What can hang from each mark:
j_611: j_779
j_309: j_57
j_548: j_57 j_779
j_272: j_309
j_57: j_309
j_237: j_779
j_779: j_237 j_272 j_548 j_560 j_611

Each row was made from one small tree. The marks that hang from a mark follow it in brackets, in the order of their numbers. Every link used is in the known rows. Write each row's tree.
Known rows:
j_237{j_779}: [  4.5   2.0  -0.6   3.7  15.1   4.1  -3.2   3.7   4.7  -2.6  -0.5  -6.8
 -30.3  -4.4   6.4  18.8]
j_611{j_779{j_548}}: [ -7.2   9.5  -3.6   6.0 -15.1   2.8  -5.5  -9.6 -17.9  -7.7   6.4 -17.8
 -10.6  18.0 -12.9  22.3]
j_779{j_272{j_309} j_611}: [ 14.6   5.2  19.2  22.2  -9.6  -1.1  11.5  -4.8   0.0  -8.4 -18.1  -3.0
  -4.4   7.1 -25.9 -15.5]
j_779{j_548 j_560}: [ 10.5  -2.4   8.8  12.2  13.0   9.5  -5.6 -15.6  -3.8  -5.9 -10.0  -1.5
  19.8  22.7  -1.9  31.7]
j_237{j_779{j_272{j_309{j_57}} j_548}}: [ 22.5  17.8  18.9  27.1 -13.0   4.1  -0.7  25.1   5.2 -10.7 -19.2 -34.7
 -32.6  27.5 -43.4 -10.6]
j_57{j_309}: [ 12.7   9.5   7.0  -9.5   8.5  12.4   0.0   3.0   0.4  -8.0  -3.8  -2.2
   0.0   3.0 -18.2  12.0]
j_548{j_779}: [ -7.9  -0.4   5.9  16.4   7.2   0.6 -13.1   1.9  10.8  -4.5 -11.3 -17.6
   3.9  -1.7  -5.9  12.1]
j_237{j_779{j_272 j_548{j_57} j_560 j_611}}: [ 30.1  -5.7  22.5  36.3  49.9  12.2  -3.1 -20.2   2.8 -14.3 -30.1 -25.0
  -7.6   8.9  -9.7  51.9]
j_272{j_309}: [  7.7   8.2   9.8  10.0 -17.1  -6.7  -0.7  10.2   8.3  -3.0  -6.9   0.1
  -1.4  -1.9 -17.9 -26.2]
j_779{j_237 j_272{j_309} j_548 j_560}: [ 22.1   2.4  27.1  25.8  -0.8  -3.3   6.0 -18.7 -11.7 -17.8 -23.0 -11.3
   3.9  24.9 -31.3   4.9]
j_611{j_779}: [-11.2   2.1  -7.3   0.1 -14.7  -1.8  -5.1   0.0 -16.5  -2.9   7.3 -10.7
 -14.7  -0.7  -2.1  15.9]
j_237{j_779{j_272 j_560}}: [ 12.0 -10.5   8.1  14.1  22.0  14.0  -1.3  -2.6  -8.9  -8.6 -12.9  -4.0
 -27.6  21.4   8.4  46.8]
j_779{j_237 j_272{j_309} j_548{j_57} j_560 j_611}: [ 36.0  -0.1  37.8  42.2  27.6  -9.8   4.0 -26.5   0.6 -19.2 -39.0 -25.2
  19.9  -6.3 -38.4   3.0]
j_779{j_237 j_548{j_57} j_560 j_611}: [ 27.4  -6.0  24.2  28.3  51.7  -8.6  -2.4 -36.6   3.8 -11.0 -29.3 -22.1
  34.2 -26.9 -13.8  27.3]
j_237{j_779{j_272{j_309{j_57}} j_548 j_560 j_611}}: [ 35.6   7.0  29.1  41.8  14.6   9.8  -0.4   4.8   5.9 -12.0 -36.7 -28.8
  -7.0  17.9 -36.3  24.9]
j_548{j_57{j_309} j_779}: [ 13.2   7.1  17.9  15.5  30.9   7.0 -19.8  11.3  21.1 -13.4 -23.4 -34.0
  10.2 -17.1 -30.4  14.3]
j_611{j_779{j_237 j_272 j_548 j_560}}: [  3.6  -3.7   9.7  15.9   1.6   0.8   1.5 -28.7 -36.9 -17.8  -9.0 -22.4
  -9.9  26.0 -15.7  47.4]
j_237{j_779{j_548{j_57} j_560 j_611}}: [ 29.4  -3.3  19.0  32.6  56.6   7.4 -10.6 -19.7  14.3 -10.1 -26.5 -21.7
   5.3 -13.6  -2.6  49.0]

Which tree is each row?
[ 41.4   0.9  35.4  22.6  53.2   9.2   4.8 -34.0  -7.2 -23.9 -36.7 -27.8
  21.4  -1.4 -38.7  41.2] => j_779{j_237 j_272 j_548{j_57{j_309}} j_560 j_611}
[ 23.8   3.6  21.8  14.7  24.4   7.3  -5.0 -19.3 -27.2 -26.4 -21.6 -38.3
  -3.2  10.8 -40.0  48.9] => j_611{j_779{j_237 j_272 j_548{j_57{j_309}} j_560}}
[ 42.2   6.1  26.0  23.2  65.7  20.0 -10.4 -16.2  14.3 -17.8 -30.5 -24.4
   5.5 -10.1 -20.7  61.4] => j_237{j_779{j_548{j_57{j_309}} j_560 j_611}}
[ 37.7   2.4  32.6  46.5  33.3   6.0  -4.5 -10.1  11.1 -17.7 -36.6 -24.8
  -8.9   6.8 -27.7  25.2] => j_237{j_779{j_272{j_309} j_548{j_57} j_560 j_611}}
[ 29.8   4.3  27.5  38.0  18.6  12.7   2.8 -16.8   1.3 -17.4 -28.3 -10.9
 -14.9  25.2 -21.5  35.6] => j_237{j_779{j_272{j_309} j_548 j_560 j_611}}
[ 22.2   1.7  23.5  25.0  30.9  -8.9   9.9 -31.1  -4.9 -14.7 -24.0 -31.2
   5.3  -8.2 -29.5   3.1] => j_779{j_237 j_272 j_548{j_57} j_611}
[ 14.2  -6.2  17.0  16.0  15.9   2.6   6.7 -29.1 -20.0 -14.6 -16.5 -11.6
   5.3  27.0 -13.7  30.7] => j_779{j_237 j_272 j_548 j_560}
[  2.8 -13.5  19.1  25.9  23.7  -0.9  -5.9 -17.8  -8.3 -14.9 -26.9 -22.3
   4.9   6.2  -8.8  37.3] => j_548{j_779{j_237 j_272 j_560}}
[ 34.8  10.8  30.1  16.0  39.7   3.7   9.9 -28.1  -4.5 -22.8 -27.5 -33.6
   5.4  -5.3 -47.5  15.2] => j_779{j_237 j_272 j_548{j_57{j_309}} j_611}
[ 11.6  -0.2  17.0  24.0 -19.1 -12.9  -1.4  12.2 -23.3 -11.2 -23.7 -32.9
  -6.1  -1.4 -37.2   4.4] => j_611{j_779{j_237 j_272{j_309{j_57}} j_560}}
[ 15.7   6.9  21.3  29.9 -19.7  -8.3  -2.3   2.4 -24.1 -15.9 -24.1 -39.8
  -2.4  17.1 -48.3  10.3] => j_611{j_779{j_237 j_272{j_309{j_57}} j_548 j_560}}
[  9.9  -4.0  14.4  11.3  17.1  -6.8  16.8 -28.7 -13.9  -9.1 -14.8 -10.4
  -4.6  -8.7 -12.9   7.8] => j_779{j_237 j_272 j_611}
[ 30.8   4.6  20.4  11.4  35.8  15.5 -12.1  -5.7   6.2 -14.8 -22.0 -17.0
  25.7   7.3 -26.4  33.9] => j_779{j_548{j_57{j_309}} j_560}
[ -7.4  -1.1   1.1   3.1 -12.2  -8.3   6.9 -13.8 -33.5 -11.7   0.7 -20.9
 -29.5   3.5 -13.8  15.3] => j_611{j_779{j_237 j_272}}
[ 20.0  -7.2  17.7  24.9  20.2   7.8  -5.1  -9.4  -5.1 -11.4 -21.1 -17.8
  12.5  26.0 -15.0  23.3] => j_779{j_272 j_548{j_57} j_560}
[  1.0   7.6   1.4  14.8  -0.9  -3.8 -12.7  -2.9  -7.6  -8.2  -2.1 -31.2
  -4.2  -0.2 -19.2  11.7] => j_611{j_779{j_548{j_57}}}
[  2.6  -4.4  20.2  27.4  24.8  -5.9   4.5 -26.1  -2.8 -14.0 -26.1 -28.4
  -1.2 -10.8 -18.4  19.8] => j_548{j_779{j_237 j_272 j_611}}
[  7.9 -12.0  20.8  30.5  45.5  -5.6  -8.1 -31.6   5.9 -10.1 -31.0 -19.2
  28.5 -28.7  -2.8  44.3] => j_548{j_779{j_237 j_560 j_611}}
[ 24.0   4.0  18.1  29.7  36.2   7.3   1.5 -14.3   5.3 -13.6 -21.2 -31.1
 -23.6   5.2 -18.7  24.7] => j_237{j_779{j_272 j_548{j_57} j_611}}
[ 10.9  -5.7  14.7  24.5  16.0  -5.7  -4.9 -22.6 -27.2 -18.5 -17.6 -35.7
  -3.3   7.8 -22.1  36.8] => j_611{j_779{j_237 j_272 j_548{j_57} j_560}}
